In the rows, 128 means zero.
Known rows, with every step that occurs:
zetover, vapur, gome, gumo, ledof: [113 130 161 187 137 128 111 145 163 123 151 152 107 114 113 185 146 179]
kibav, gumo, rarap, vapur, gome: [116 138 144 166 124 122 110 131 177 159 135 196  81 117 115 147 148 153]
ledof, vapur: [118 150 134 136 116 134 111 132 173 141 139 139  96 167 117 147 159 173]
zetover, vapur, ledof, gumo, kibav: [ 99 171 167 172  82 143 132 135 169 142 136 130  99 159 117 182 178 159]
gome, gumo, ledof, vapur, kibav: [123 145 124 142 156 128 112 138 164 118 132 108 103 148 110 163 116 182]
ledof, gumo, rarap: [106 146 148 128 119 120 134 119 178 114 145 191  98 160 112 159 167 163]
kibav, gumo, ledof: [112 140 193 147 142 136 117 137 168 147 144 123  94 101 121 129 163 163]
gumo, kibav, vapur, zetover: [142 155 195 136 121 131  94 147 177 173 121  94  91 144 122 146 250 153]
rarap, vapur: [123 141 145 143 100 139 115 141 173  93 153 128  99 147 122 149 143 169]
vapur, kibav, gumo: [118 177 178 137 138 137  88 143 165 127 141 177  93 140 111 121 226 158]
vapur, ledof, gumo, rarap: [104 153 147 149 106 122 161 108 173 104 131 162  94 159 117 165 146 156]
kibav, gumo, rarap, vapur: [113 139 167 159 116 129 118 134 183 160 138 166  93 124 116 130 145 158]
kibav, vapur: [125 136 192 120 131 132 102 135 172 139 140 159 105 141 118 126 218 158]
vapur, kibav: [123 174 153 126 125 129  92 146 166  60 144 153 102 158 115 143 230 166]
ledof, vapur, kibav, gumo: [117 177 132 135 132 137  96 137 167 180 129 176  90 162 110 134 180 162]
vapur, gome, gumo: [125 126 156 160 148 122  96 126 160  82 152 171  92 136 112 158 165 171]
gumo, rarap, vapur, gome: [121 135 112 157 111 112 117 135 179  88 136 176  88 138 119 173 147 164]
gome, gumo, rarap, vapur, ledof: [119 122 151 176 114 125 137 121 180  94 134 126 101 145 113 161  89 169]

Rows:
[115 170 167 142 137 123  95 142 175 129 130 191  94 138 109 127 222 156] | vapur, kibav, gumo, rarap
[112 156 129 149  89 141 156 118 165 108 143 142  92 159 123 170  99 159] | rarap, vapur, ledof, gumo
[126 153 169 158 136 135 134 135 171 227 126 110  87 115 123 143 129 165] | kibav, gumo, ledof, vapur, zetover
[128 116 159 147 160 109  98 124 172 144 128 201  96 128 108 154 185 158] | kibav, vapur, gome, gumo, rarap
[129 146 162 130 137 123  72 142 168 145 123 139  82 139 117 157 249 150] | gumo, kibav, vapur, gome
[112 150 163 174 109 131 101 147 165 119 153 186 101 132 117 173 206 169] | zetover, vapur, gome
[136 162 147 152 111 131 128 134 176 173 133 118  94 162 123 154 160 172] | ledof, vapur, zetover
[114 136 167 189 127 132 100 139 164 123 154 181 106 134 110 172 172 176] | zetover, vapur, gome, gumo
[127 135 194 151 137 134  97 127 171 138 123  93  98 146 112 145 183 157] | gome, gumo, kibav, vapur, ledof
[130 130 123 164 127 128 103 133 163  89 153 156  89 137 116 169 108 171] | rarap, vapur, gome, gumo
[124 124 146 165 149 107 102 123 171  86 140 181  93 134 109 164 158 170] | vapur, gome, gumo, rarap
[105 155 188 185  85 143 134 137 171 111 145 133 112 139 120 160 179 165] | zetover, vapur, ledof
[127 141 109 152 138 124  83 130 167 151 130 133  81 164 110 174 153 170] | ledof, vapur, gome, gumo, kibav
[127 150 178 171 111 127 129 134 185 193 132 153  89 123 121 138 143 157] | kibav, gumo, rarap, vapur, zetover
[130 164 175 122 122 131 114 132 171 190 127 139  87 159 118 163 214 151] | ledof, gumo, kibav, vapur, zetover
[120 122 173 156 138 119 111 126 181  93 145 147 107 147 108 141 150 175] | gome, gumo, rarap
[115 143 137 151 151 130 115 133 164 197 131 153  78 111 119 152 134 163] | kibav, gumo, ledof, vapur, gome
